Known rows, with every step that occurs:
gikogam, vebe: [-1.605 -0.190 -2.011 -1.466 -1.718 -0.401 -1.113 -1.560 -0.460  0.505
 -1.511  2.031 -3.376 -2.017 -1.776  1.587  2.210  2.809 -0.913  0.139]
lidup, gikogam: [-1.453 -0.739 -1.098 -0.545 -1.353 -0.681 -1.085 -1.377 -0.705  0.904
 -1.553  1.364 -3.570 -0.270 -1.221  4.435  1.928  0.003 -0.751  1.779]
komip, sutig, lidup, gikogam, vebe, mozemob: [-0.173  1.287 -1.689 -1.331 -1.789 -1.361  0.265 -3.054  0.186  0.966
 -0.562  1.481 -3.844 -0.098  1.456  4.327  1.472 -6.667 -0.861  2.520]
komip, sutig, lidup, gikogam: [-0.015  0.625 -2.403 -0.832 -1.232 -1.705  0.697 -2.915  0.372  0.504
  0.022 -0.190 -3.068  0.432  2.139  3.733  0.780 -5.202 -0.311  2.011]
komip, sutig: [ 0.101  0.493 -3.469 -1.193  0.293 -1.625  0.208 -2.760  0.609 -0.508
  0.685 -0.212 -1.553  0.179  0.643  2.301  0.601 -1.199 -0.325  0.098]
petov, lidup, gikogam, mozemob, vebe: [-1.804  0.333  0.256 -2.116 -1.644 -1.900 -0.454 -2.046  1.252 -0.788
 -1.867  3.897 -5.581  0.360 -1.682  4.608  2.453 -1.577  0.328 -0.544]
mozemob, vebe, gikogam, komip, petov: [-1.371  1.018 -1.357 -0.712 -1.416 -1.706 -0.427 -2.437 -1.175  2.545
 -3.005  3.580 -3.152  0.613 -3.154  4.738  1.647  1.635 -0.910 -1.305]
petov, mozemob: [-1.390 -0.997 -0.989 -3.792 -0.919 -0.630  0.293  0.131  0.065 -1.197
 -0.036 -0.097  0.053  0.109 -2.007  2.756  1.035 -5.135  0.214  0.420]
komip, petov, mozemob, vebe, gikogam: [-1.208 -0.266 -1.368 -2.551 -0.576 -1.414  0.774 -1.910  0.291  0.779
 -0.825  2.314 -0.581  0.519 -0.746  5.498  1.271 -4.949 -2.123 -0.860]
mozemob, vebe, gikogam: [-1.159 -0.311 -1.643 -0.828 -1.552 -1.251 -0.702 -1.763 -2.387  2.563
 -2.637  2.360 -3.340  0.655 -4.272  2.579  1.466 -0.577 -0.311 -0.678]
gikogam, komip: [-1.601  2.269 -0.836 -1.218 -0.766 -1.369 -0.415 -1.399  1.598 -0.142
 -1.813  1.246 -1.828 -0.619 -0.549  3.489  1.974  6.823  0.649 -0.414]
vebe, gikogam, komip, petov, mozemob: [-2.481  1.289 -1.161 -3.238 -1.260 -1.413 -0.561 -2.774  0.390  0.366
 -1.677  3.846 -1.500  0.705 -0.337  5.993  2.721 -1.978 -1.444 -0.926]
komip, sutig, lidup, gikogam, mozemob, vebe: [ 0.163  1.811 -2.251 -0.292 -1.583 -2.080  0.708 -3.264  0.513  1.108
 -0.499  1.719 -3.704  0.463  1.206  4.273  0.777 -4.042  0.243  1.238]
komip, gikogam, mozemob: [-0.981  3.276 -0.267  0.544 -0.823 -1.456  0.075 -2.010  0.223 -0.722
 -1.612  4.546 -3.660 -0.507 -1.003  4.031  2.495  3.284  1.901 -1.202]
mozemob, vebe, gikogam, komip, petov, lidup: [-1.553  0.780 -0.994 -1.305 -1.445 -1.958 -0.318 -2.583 -0.684  1.892
 -3.045  3.755 -3.856  0.890 -3.018  4.930  1.746  0.305 -0.885 -1.516]
komip, petov, gikogam: [-1.845 -0.847 -1.971 -2.029 -0.128 -1.736 -0.168 -2.635  1.389 -1.004
 -0.727  1.410 -0.231  0.135  1.893  4.163  2.072 -2.127  0.256 -1.047]
lidup, gikogam, vebe: [-1.820 -0.788 -1.496 -0.617 -2.181 -0.399 -1.597 -1.892 -1.063  1.180
 -1.999  3.048 -4.694 -1.336 -1.841  4.888  2.332  0.569 -1.587  1.778]
sutig, lidup, gikogam: [-1.239  0.178  0.020 -0.907 -2.725 -0.893  0.288 -1.070 -0.267  1.573
 -1.800 -0.400 -3.975 -0.243  1.039  2.895  1.913 -3.892  0.271  2.915]
mozemob, vebe, gikogam, komip: [-1.402  0.846 -1.381 -0.762 -1.646 -1.534 -0.718 -2.040 -1.623  2.456
 -3.163  3.142 -3.355  0.566 -4.041  3.907  1.533  1.872 -0.211 -1.027]

Rows:
[-1.777  0.034 -0.383 -2.534 -0.998 -2.005 -0.347 -2.522  1.722 -1.698
 -1.380  2.231 -4.906  0.594 -0.043  5.690  1.993 -1.840 -0.482  0.241] -> petov, lidup, gikogam, komip, sutig
[-0.757  3.326 -0.930 -0.184 -1.493 -1.775 -0.287 -1.735  0.988  1.267
 -1.798  4.963 -2.997 -0.551 -2.643  2.169  2.102  5.030  1.974 -2.037] -> gikogam, mozemob, vebe
[-2.194 -0.202  0.267 -2.642 -1.279 -1.699 -0.548 -1.870  1.539 -1.442
 -1.903  2.129 -5.031  0.321 -0.548  5.232  2.395 -0.776 -0.316  0.289] -> petov, lidup, gikogam, komip
[-2.457  1.361 -1.214 -2.535 -1.483 -1.201 -1.245 -2.454 -0.340  0.651
 -2.053  3.121 -2.471  0.490 -1.203  4.101  2.800  0.799 -0.412 -0.664] -> vebe, gikogam, komip
[-1.550  1.276  0.453 -1.600 -2.713 -1.297  0.780 -1.420  0.926  1.211
 -1.980  0.942 -3.242 -0.099  1.857  5.608  1.917 -4.201 -0.375  2.507] -> sutig, lidup, gikogam, komip, petov, mozemob
[-2.185  2.100 -1.204 -2.447 -1.783 -1.272 -1.258 -2.641 -0.053  0.636
 -1.319  5.161 -2.586  0.358 -1.277  2.886  3.360 -0.921  0.541 -1.531] -> vebe, gikogam, mozemob
[-1.318  1.270  0.435 -1.125 -2.846 -1.467  0.858 -1.480  0.385  1.851
 -2.487  1.342 -3.630  0.087  0.788  5.914  1.542 -3.987 -0.238  2.343] -> sutig, lidup, gikogam, komip, petov, mozemob, vebe
[-1.055  1.888  0.302 -0.343 -3.177 -1.395  0.328 -1.480  0.161  2.095
 -2.311  2.258 -4.626 -0.281  0.255  3.535  2.108 -2.399  1.092  1.896] -> sutig, lidup, gikogam, mozemob, vebe
[-1.747  0.141 -0.077 -1.282 -2.409 -0.090 -1.850 -1.725 -1.012  1.642
 -2.422  4.337 -4.900 -1.319 -2.348  5.377  3.040 -1.904 -1.709  2.426] -> lidup, gikogam, vebe, mozemob
[-0.959  1.306 -1.647 -0.774 -1.909 -1.889 -0.114 -2.619 -1.439  2.576
 -2.821  2.783 -3.642  0.838 -2.677  4.193  1.183 -0.621 -0.108 -0.421] -> mozemob, vebe, gikogam, komip, sutig, lidup
[-1.736  0.199  0.271 -2.513 -0.816 -1.418 -0.044 -2.814  1.858 -0.111
 -1.407  3.703 -3.962 -0.332  0.984  6.009  2.992 -4.081 -2.841  0.059] -> komip, petov, lidup, gikogam, vebe, mozemob
[-0.194  0.654 -2.710 -0.911 -1.636 -1.556  0.441 -3.154  0.139  0.657
 -0.221  0.594 -3.684 -0.108  1.803  3.958  0.968 -4.886 -0.655  2.077] -> komip, sutig, lidup, gikogam, vebe
[-2.053  0.471 -1.736 -1.861 -1.634 -2.084 -1.219 -2.172  0.613 -1.268
 -1.866  4.282 -1.614  0.303 -1.725  2.976  2.230 -0.344  4.406 -1.906] -> petov, gikogam, mozemob, vebe
[-2.019  0.243 -2.330 -2.529 -1.288 -2.265 -0.614 -2.853  1.372 -2.188
 -1.448  1.394 -1.098  0.754  1.390  4.452  1.530 -2.010  3.335 -0.222] -> petov, gikogam, komip, sutig, lidup
[-1.124  0.141 -1.272 -3.341 -1.938 -1.501  0.623 -1.295 -0.880  0.542
 -1.328  2.059 -1.471  1.213 -2.790  5.209  0.607 -7.596 -0.047  0.189] -> petov, mozemob, vebe, gikogam, komip, sutig, lidup
[-2.682 -0.278 -1.700 -2.599 -1.136 -1.802 -1.273 -1.976  0.949 -2.233
 -1.862  1.690 -0.817  0.375 -0.197  3.881  2.095  0.984  3.442 -0.749] -> petov, gikogam, komip
